What can hang from each mark
H: Y
L: E Y
E: L
P: Y
W: U Y
V: E Y
Y: E F H J U
F: Y
J: Y

Each row was made from one small tree. Brackets hold a mark, then the marks that hang from it, in alphabetical order. Every link used is in the known rows. Write each row's tree.
Known rows
[P [Y F H]]: [-2.72  0.89 -1.08  1.08  1.18  2.68  1.28 -0.94  0.27 -0.97 -0.22 -1.52
 -1.97 -0.69  0.29  0.27  1.53 -0.42  0.92  1.99  1.13  0.80  0.46  0.00
  0.15]
[J [Y E F H]]: [-2.68  1.37 -0.50  1.17  1.37  2.46  0.88 -0.29  0.99 -0.24 -0.43 -0.47
 -0.50  1.55 -0.07  0.03  0.73 -0.12  1.66  1.78  0.59  1.12  1.33 -0.45
  0.37]
[P [Y J U]]: [-1.64  1.25 -0.79  0.76  1.63  2.94  0.49 -0.21 -0.22 -0.59  0.24 -1.37
 -1.61 -0.49 -0.17  0.31  0.97 -0.14  0.62  2.16  0.56  0.43  0.69  0.50
 -0.12]
[V [Y [E L] J]]: [-0.74 -0.18 -0.82  1.54  0.82  2.66  1.89 -0.41  0.26  0.50  0.30  0.31
 -1.06  0.13  0.06  0.30  1.56 -1.19  0.31  1.68  0.02  2.21  0.74  0.84
  0.59]
[F [Y E U]]: [-0.61  0.80 -0.96 -1.43  0.84  1.57 -1.44 -0.10  0.02  0.00 -0.03 -0.37
 -0.58  0.72 -0.80  0.64 -0.13 -0.46  1.50  1.20 -0.01  1.57  1.08  0.37
  0.75]
[H Y]: [ 0.01  0.45  0.41  0.71  0.43  0.32  0.36  0.16 -0.13 -0.14 -0.36  0.00
 -0.43 -0.08  0.30 -0.07  1.09  0.65  0.09  0.08 -0.31  1.00 -0.40  0.33
  0.19]
[H [Y U]]: [-0.12  1.08  0.18 -0.51  0.67  1.31  0.78  0.26  0.07 -0.37 -0.09 -0.57
 -0.57  0.16 -0.98  0.36  0.63  0.80  0.25  0.79  0.10  1.17  0.37  0.14
 -0.01]
[V [E L] [Y H J]]: [-1.11  0.71 -1.81  2.48  0.16  3.90  4.89 -1.98  1.57  1.41  0.08 -0.13
 -0.56 -1.00  0.76 -0.16  2.81 -1.24  0.00  2.15  1.28  1.55  1.30  0.81
 -0.02]
[W [Y E H J U]]: [-1.19  1.86 -0.07  1.50  0.40  4.27  2.49  0.29  1.18 -0.17  0.94 -1.19
 -0.54  0.11 -0.50  0.71  1.26 -0.82  0.04  1.90  0.18  2.68  2.44  0.34
  0.02]
[W U [Y [E L] F]]: [-3.09  1.06 -0.44 -0.07  0.48  3.14  2.70  0.87  0.16  0.92  0.76 -0.31
 -1.25  0.36  0.11  2.00  0.61 -0.50 -0.16 -2.51 -0.66  3.04  1.67  0.64
  0.90]
[J [Y E F H U]]: [-2.76  2.00 -0.76  0.02  1.61  3.41  1.31 -0.19  1.24 -0.45 -0.14 -1.05
 -0.61  1.82 -1.28  0.46  0.30 -0.01  1.83  2.56  1.01  1.24  2.02 -0.65
  0.21]
[F [Y E J U]]: [-1.02  1.33 -1.17  0.53  0.69  2.68 -1.45 -0.30 -0.15 -0.39  0.22 -0.68
 -0.48  0.66 -0.27  0.37  0.31 -0.31  1.50  2.28 -0.20  1.44  1.45  0.87
  0.73]
[W U [Y F H]]: [-2.45  1.32 -0.22  0.50 -0.32  2.49  3.54 -0.38  0.67  0.40  1.24 -0.96
 -1.25 -0.56  0.43  1.43  0.36 -0.33 -0.38 -1.12  0.18  1.98  1.95  0.52
  0.97]
[L [Y J]]: [-0.53  0.51 -0.54  2.77  0.77  1.17  0.26  0.07  0.23 -0.31 -0.05 -0.92
 -1.60 -0.42  0.70  0.08  0.80  0.00  0.57  1.34 -1.08 -0.58  0.04  0.77
  0.28]
[H [Y E F J U]]: [-2.01  2.35 -0.30  1.67  0.77  4.15  0.84  0.33 -0.22 -1.30 -0.17 -1.38
 -0.91  1.08 -1.45  0.37  1.27  0.80  1.14  2.64 -0.13  1.86  1.42  0.34
  0.72]
[E [L [Y F H J]]]: [-2.80  0.93 -2.09  3.68  0.65  3.44  1.50 -0.53  0.73 -0.94 -0.31 -1.53
 -1.74 -0.54  0.84  0.68  2.07  0.02  0.65  1.34 -0.22  0.62  0.71  0.83
 -0.85]
[W U]: [-0.62 -0.09  0.24 -0.63 -0.13  0.56  1.16 -0.16 -0.45  1.01  0.68 -0.01
 -1.05  0.02  0.23  0.94 -0.27  0.30 -0.41 -0.99 -0.22  0.33  0.62  0.61
  0.65]
[P [Y F]]: [-2.45  0.78 -0.90  0.30  1.38  1.66  0.24 -0.23 -0.29 -0.79 -0.33 -1.03
 -1.63 -0.42  0.10  0.25  0.76 -0.29  0.95  0.69  0.56  0.41 -0.09 -0.07
  0.50]
[W [Y E U]]: [-0.53  1.21  0.35 -1.31  0.80  2.13  1.51  1.22  0.77  0.40  0.60 -0.37
 -0.30  0.44 -1.18  1.01  0.04 -0.83  0.05 -0.44 -0.22  2.33  1.49 -0.21
  0.36]
[W [Y F U]]: [-1.70  1.98 -0.45 -0.90  0.26  1.87  1.79  0.57  0.78 -0.65  0.71 -1.02
 -0.05 -0.04 -1.13  0.93 -0.55 -0.34  0.19 -0.72  0.23  1.37  1.54 -0.28
  0.47]
[P [Y F J U]]: [-2.99  2.00 -1.31  1.05  1.45  3.68  0.62 -0.39 -0.27 -1.39  0.17 -1.92
 -1.69 -0.20 -0.61  0.43  0.75  0.01  1.11  2.45  0.80  0.40  1.03  0.27
  0.31]
[L E [Y F U]]: [-1.43  1.27 -0.64 -0.04  1.07  1.61  1.45  0.13  0.43 -0.47 -0.23 -2.16
 -3.01  0.02 -1.74  0.41  0.86  0.62  1.15  1.50 -0.19 -0.35 -0.46 -0.28
  0.83]
[H [Y F U]]: [-1.39  1.83 -0.35 -0.20  0.53  2.04  0.96  0.07  0.06 -1.20 -0.14 -1.12
 -0.71  0.40 -1.47  0.45  0.44  0.96  0.74  1.04  0.30  1.05  0.67 -0.07
  0.41]
[J Y]: [-0.93  0.56 -0.03  0.12  1.32 -0.32 -0.25  0.12  0.51  0.52 -0.12  0.50
  0.30  0.87  0.83 -0.21 -0.22  0.16  0.86 -0.31  0.05 -0.20  0.14 -0.19
  0.00]
[Y H]: [-0.32  0.13 -0.25  1.05 -0.23  1.27  1.25 -0.86  0.71 -0.28  0.09 -0.62
 -0.43 -0.32  0.19  0.01  0.97 -0.16 -0.02  1.66  0.72  0.51  0.66  0.00
 -0.42]
[E [L [Y F U]]]: [-2.34  0.93 -1.96  0.53  1.15  2.51  1.07  0.32  0.58 -0.68 -0.36 -1.31
 -1.69 -0.08 -0.79  1.24  0.72  0.13  0.79  0.05 -0.18  0.49  0.53  0.29
 -0.70]
[W U Y]: [-0.85  0.48  0.53 -0.66  0.05  0.76  2.41  0.49  0.14  1.42  1.24  0.12
 -0.80 -0.50  0.72  1.36 -0.19 -0.34 -0.86 -2.72 -0.63  1.66  1.07  0.68
  0.90]
[Y F H J U]: [-2.62  2.56 -1.45  2.36 -0.39  4.76  2.02 -1.33  0.72 -2.05  0.61 -2.47
 -0.63  0.19 -1.26  0.30  0.70  0.39  0.84  4.17  1.26  0.47  2.52  0.16
 -0.18]

Which tree is each row?
[-1.31  1.44 -1.35  1.37  0.48  3.65 -0.47 -1.00  0.40 -0.63  0.31 -1.14
 -0.84  0.39 -0.09  0.36  1.10 -0.44  1.49  3.54  0.41  1.85  2.00  0.87
  0.38] -> [F [Y E H J U]]
[-1.69  1.33 -0.77 -0.14  1.37  2.78  0.83  0.73  0.53 -0.73 -0.42 -1.66
 -2.27  0.89 -2.14  1.06  0.09 -0.17  1.55  1.79 -0.50  0.53  1.02 -0.24
  0.84] -> [L [Y E F U]]
[-2.73  1.39 -0.87 -0.99  2.01  3.61  0.58  0.33 -0.13 -0.77 -0.31 -1.55
 -2.09  0.61 -1.66  0.89  0.67 -0.46  1.48  1.94  0.72  1.45  0.90 -0.30
  0.65] -> [P [Y E F U]]
[-1.19  1.16  0.04 -1.14  1.96  1.67  0.10  0.71  0.67  0.55 -0.15 -0.03
 -0.22  1.85 -0.97  0.38 -0.27  0.02  1.38  0.98  0.22  0.86  1.14 -0.45
  0.13] -> [J [Y E U]]
[-2.62  2.03 -1.01  0.07  1.23  2.40  1.39 -0.71  1.27 -0.72  0.08 -1.16
 -0.33  1.10 -0.79  0.24 -0.09  0.32  1.45  1.94  1.22  0.32  1.72 -0.54
 -0.16] -> [J [Y F H U]]
[ 0.08  0.61 -0.63  0.05  0.44  1.93  2.22 -0.89  0.48 -0.04  0.94 -0.44
 -0.84 -0.26 -0.97  0.21  0.10 -0.70  0.25  2.47  0.65  0.91  1.22  0.57
  0.75] -> [V [Y J U]]
[-2.63  0.75 -0.61  0.23  1.80  2.62  0.16  0.25 -0.36 -0.53 -0.53 -0.93
 -1.97  0.32 -0.43  0.50  1.14 -0.61  1.32  1.25  0.29  1.31  0.17 -0.14
  0.84] -> [P [Y E F]]
[-2.18  2.01 -1.48  2.72  0.60  3.92  1.92 -0.69  0.98 -1.58  0.20 -2.57
 -2.21 -0.23 -0.88  0.58  0.93  0.16  1.22  3.63  0.14 -0.08  1.66  0.41
  0.16] -> [L [Y F H J U]]
[-0.69  1.63  0.22  1.35  0.91  3.37  0.67  0.49 -0.13 -0.53 -0.09 -0.81
 -0.80  0.79 -0.92  0.28  1.49  0.61  0.67  2.35 -0.31  1.92  1.07  0.52
  0.32] -> [H [Y E J U]]
[-2.30  1.31 -0.99  3.83  0.76  3.96  1.37 -0.33  0.73 -1.09 -0.30 -1.91
 -2.36  0.25 -0.12  0.32  1.78 -0.31  1.43  3.48 -0.52  0.71  1.22  0.48
  0.67] -> [L [Y E F H J]]
[-3.21  1.67 -1.75  0.28  0.59  5.53  2.17 -0.29  1.00 -1.18 -0.20 -1.85
 -1.25  1.06 -2.19  1.30  1.43 -0.21  1.08  2.77  1.19  2.40  2.38 -0.30
 -0.64] -> [Y [E L] F H U]
[-2.45  1.22 -0.34  0.31  1.56  1.41 -0.14  0.39  0.43 -0.03 -0.48  0.00
 -0.11  1.84 -0.18  0.06 -0.02  0.01  1.72  0.50  0.01  0.69  0.75 -0.46
  0.74] -> [J [Y E F]]
[-2.87  2.52 -1.14  2.25  0.15  6.01  1.88 -0.73  0.66 -1.74  0.33 -2.34
 -1.00  1.10 -1.92  0.55  1.23 -0.02  1.27  4.90  0.98  1.62  2.88  0.04
  0.23] -> [Y E F H J U]
[-0.68  0.92 -1.41 -0.48  0.30  1.64 -0.32 -1.27  0.63 -0.50  0.29 -0.94
 -0.62 -0.25 -0.10  0.44  0.25 -0.26  1.13  1.93  0.85  1.03  1.30  0.51
  0.07] -> [F [Y H U]]
[-2.26  0.41 -1.75  1.50  0.96  1.74  0.73  0.24  0.40 -0.47 -0.59 -0.84
 -1.54 -0.26  0.17  0.86  1.09  0.02  0.67 -0.51 -0.50  0.36 -0.05  0.45
 -0.56] -> [E [L [Y F]]]
[-1.94  1.41 -0.99  0.69  1.18  3.82  1.84  0.04  1.15 -0.96 -0.31 -2.17
 -2.62  0.56 -1.97  1.04  0.87 -0.29  1.58  3.14  0.09  0.94  1.60 -0.19
  0.50] -> [L [Y E F H U]]
[-1.72  1.07  0.34  2.04  0.02  3.86  3.23  0.03  0.49  1.05  1.36 -0.61
 -1.35 -0.14  0.99  1.22  1.41 -0.67 -0.53  0.19 -0.44  2.86  2.31  1.09
  0.90] -> [W U [Y E H J]]
[-1.67  0.78 -0.53 -0.43  1.97  3.93  1.40 -0.21  0.48 -0.17 -0.10 -1.44
 -2.38  0.07 -1.06  0.76  1.66 -0.78  0.91  3.00  1.10  1.94  1.15 -0.10
 -0.10] -> [P [Y E H U]]
[-1.63  0.83 -1.83 -0.19  0.88  3.30 -0.18 -0.69  0.70 -0.18 -0.07 -0.80
 -1.01  0.37 -0.33  0.99  1.23 -0.60  1.33  1.87  0.59  2.50  1.62  0.63
 -0.32] -> [F [Y [E L] H U]]
[-2.87  1.35 -1.13  2.19  1.23  2.73  0.19 -0.48 -0.48 -1.12 -0.04 -1.35
 -1.49 -0.48  0.65  0.04  1.20 -0.13  0.98  1.73  0.39  0.32  0.30  0.45
  0.48] -> [P [Y F J]]
[-1.83  0.41 -0.49  0.43  1.91  1.37 -0.16  0.68  0.56  0.87 -0.55  0.65
 -0.11  1.50  0.60  0.31  0.77 -0.14  1.07 -0.35 -0.20  1.24  0.40 -0.03
 -0.37] -> [J [Y [E L]]]
[-1.57  0.99 -0.36  2.22  0.61  2.93  1.25  1.00  0.44  0.33  0.45 -0.07
 -0.07  0.03  0.94  0.68  1.54 -0.81 -0.23 -0.74 -0.81  2.61  1.15  0.73
 -0.17] -> [W [Y [E L] J]]
[-2.31  1.82 -0.85 -0.19  0.32  4.68  1.94 -0.39  0.90 -1.27  0.00 -1.95
 -1.15  1.17 -2.60  0.89  0.63 -0.19  1.25  3.55  1.20  1.79  2.40 -0.58
  0.24] -> [Y E F H U]
[-3.11  1.45 -1.32  3.06  1.03  3.76  1.19 -1.18  0.11 -1.37  0.06 -1.84
 -1.89 -0.78  0.83 -0.03  2.01 -0.27  0.96  3.05  0.96  0.71  0.82  0.51
  0.15] -> [P [Y F H J]]
[-1.85  0.86 -1.86  2.49  0.95  3.61  1.73 -0.30  0.95 -0.51  0.00 -1.52
 -1.82 -0.51  0.17  0.91  1.85 -0.01  0.39  1.74 -0.02  0.76  1.02  0.85
 -1.34] -> [E [L [Y H J U]]]
[-1.75  1.18 -0.66  3.02  0.65  1.76  0.98 -0.17  0.01 -0.61 -0.24 -1.92
 -2.73 -0.28  0.10 -0.28  1.76  0.60  1.03  1.83 -0.82 -0.64 -0.78  0.39
  0.99] -> [L E [Y F J]]
[-3.24  2.08 -1.55  1.89  1.25  4.74  1.66 -1.08  0.32 -1.59  0.28 -2.46
 -2.04 -0.53 -0.42  0.41  1.53 -0.12  1.10  3.78  1.35  0.82  1.58  0.32
 -0.06] -> [P [Y F H J U]]
[-0.74  1.79 -0.15  0.71  0.23  2.18  1.57  0.52  0.64 -0.18  1.08 -0.80
  0.16 -0.35 -0.11  0.54  0.10 -0.34 -0.30  0.02 -0.15  1.30  1.55  0.41
  0.04] -> [W [Y J U]]
[-1.31  1.28 -0.46 -0.24  1.33  1.67  1.17 -0.50  1.32  0.07  0.19 -0.61
 -0.22  0.81 -0.32  0.17  0.11  0.18  0.98  1.62  1.02  0.37  1.44 -0.34
 -0.52] -> [J [Y H U]]
[-1.86  2.36 -0.57  1.75  0.33  3.10  0.97 -0.16 -0.14 -1.57  0.06 -1.47
 -0.59  0.31 -0.91  0.17  0.90  1.10  0.76  2.11  0.13  0.95  1.09  0.43
  0.38] -> [H [Y F J U]]
[-2.33  1.73 -0.81  0.08  1.11  3.73  1.07  0.62  0.09 -0.90 -0.57 -0.98
 -1.05  1.02 -1.66  0.98  1.45  0.64  1.00  0.99  0.06  2.50  0.98  0.12
  0.01] -> [H [Y [E L] F U]]
[-2.81  1.55 -1.33 -0.05  1.46  3.65  1.69 -0.86  0.50 -1.23  0.00 -2.10
 -2.15 -0.43 -1.02  0.68  1.07 -0.28  1.08  2.69  1.54  0.94  1.17 -0.20
 -0.03] -> [P [Y F H U]]
[-1.51  0.28 -1.50  2.80  0.95  2.00  0.55  0.21  0.27 -0.14 -0.30 -0.62
 -1.36 -0.51  1.04  0.62  1.64 -0.02  0.30  0.10 -0.83  0.28  0.01  1.01
 -0.88] -> [E [L [Y J]]]
[-2.35  2.64 -0.87  1.87 -0.09  3.97  2.81 -0.41  1.17 -1.21  1.03 -1.87
 -0.29 -0.38 -0.42  0.65  0.66 -0.33  0.18  1.60  0.60  1.69  2.45  0.25
  0.11] -> [W [Y F H J U]]
[-2.52  1.89 -0.53 -0.81  1.79  2.42  0.33  0.46  0.66 -0.25 -0.26 -0.60
 -0.29  2.07 -1.47  0.48 -0.46  0.15  1.85  1.24  0.41  0.84  1.49 -0.66
  0.54] -> [J [Y E F U]]
[-2.00  1.67 -0.59 -1.23  0.58  3.40  0.65  0.49  0.16 -1.02 -0.12 -1.32
 -0.75  1.50 -2.82  0.89 -0.32 -0.01  1.29  1.93  0.47  1.28  1.72 -0.62
  0.69] -> [Y E F U]
[-3.06  1.29 -0.85  2.13  1.62  3.74  0.12 -0.03 -0.54 -0.90 -0.28 -1.26
 -1.80  0.29  0.12  0.20  1.63 -0.47  1.32  2.30  0.10  1.21  0.57  0.37
  0.78] -> [P [Y E F J]]
[-1.95  0.66 -1.07  3.83  0.30  4.73  1.35 -0.49  0.50 -0.38 -0.10 -0.84
 -0.75  0.34  0.67  0.30  2.81 -0.40  0.28  2.86  0.22  2.17  1.50  0.80
 -0.93] -> [Y [E L] H J]
[-1.71  0.34 -1.66  3.48  0.80  2.82  1.36 -0.33  0.76 -0.31 -0.21 -1.07
 -1.68 -0.70  1.15  0.58  2.22 -0.11  0.24  1.13 -0.35  0.63  0.47  1.00
 -1.18] -> [E [L [Y H J]]]
[-0.33  0.65 -0.34  0.46  1.02  1.94  2.24 -0.38  1.01  0.15 -0.06 -2.09
 -3.31 -0.49 -1.14  0.32  1.84  0.29  0.62  2.55  0.16  0.07 -0.23 -0.04
  0.09] -> [L E [Y H U]]
[-1.22  1.67 -1.49 -0.81  0.13  3.66  5.25 -1.95  1.83  0.65  0.17 -1.09
 -0.84 -0.30 -1.92  0.19  0.90 -1.06  0.81  2.84  2.10  1.12  2.01 -0.35
  1.12] -> [V E [Y F H U]]
[-1.41 -0.11 -1.52  1.89  0.93  1.95  1.42 -0.16  0.93 -0.03 -0.42 -0.79
 -1.74 -0.67  0.75  0.81  1.81 -0.22  0.24  0.29 -0.23  0.74  0.09  0.62
 -1.16] -> [E [L [Y H]]]
[-0.95  1.74  0.13  0.63  0.65  3.23  1.47  1.01  0.61  0.02  0.80 -0.70
 -0.15  0.37 -0.63  0.73  0.48 -0.68  0.05  0.60 -0.38  2.24  1.91  0.34
  0.35] -> [W [Y E J U]]
[-1.25  1.34 -1.18  0.34  0.27  2.68  2.46 -1.08  0.45 -0.86  0.84 -1.02
 -0.92 -0.01 -1.45  0.30 -0.08 -0.51  0.73  2.71  0.85  0.82  1.54  0.32
  1.22] -> [V [Y F J U]]
[-1.17  0.78 -1.15  2.55  0.29  2.72 -0.89 -1.10  0.18 -0.37  0.03 -0.61
 -0.66  0.14  1.21 -0.06  1.56 -0.59  1.35  2.85 -0.02  1.72  1.29  1.07
  0.57] -> [F [Y E H J]]
[-0.63  0.98  0.47  2.57  0.68  2.42  0.21  0.41 -0.38 -0.29 -0.31 -0.22
 -0.64  0.59  0.36 -0.13  1.92  0.48  0.47  1.65 -0.73  1.81  0.34  0.74
  0.51] -> [H [Y E J]]
[-1.41  1.53 -0.47  1.73  1.13  4.04  0.87  0.58 -0.07 -0.43 -0.22 -0.75
 -0.87  0.73 -0.58  0.62  2.08  0.60  0.50  1.72 -0.30  2.41  1.03  0.79
 -0.43] -> [H [Y [E L] J U]]
[-2.16  1.22 -0.01 -0.36 -0.14  1.50  2.54  0.31  0.10  0.63  1.15 -0.43
 -0.89 -0.30  0.34  1.46 -0.34 -0.19 -0.37 -2.47 -0.41  1.58  1.40  0.48
  1.31] -> [W U [Y F]]
[-2.42  1.57 -0.63  2.68  0.08  3.57  0.10  0.03 -0.31 -1.17 -0.14 -0.99
 -0.35  1.10 -0.51  0.03  0.80  0.00  1.11  2.34 -0.25  0.94  1.29  0.23
  0.88] -> [Y E F J]
[-1.94  0.70 -1.86  2.91  0.48  3.41 -0.69 -1.03  0.27 -0.33 -0.11 -0.53
 -0.73  0.02  1.51  0.27  2.17 -0.60  1.22  2.20  0.00  2.24  1.25  1.32
 -0.14] -> [F [Y [E L] H J]]
[-2.15  1.14 -0.92  0.06  1.97  3.33  1.34  0.05  1.36  0.38 -0.24 -0.43
 -0.60  1.52 -0.52  0.70  1.11 -0.16  1.20  1.63  0.79  1.78  1.69 -0.19
 -0.92] -> [J [Y [E L] H U]]
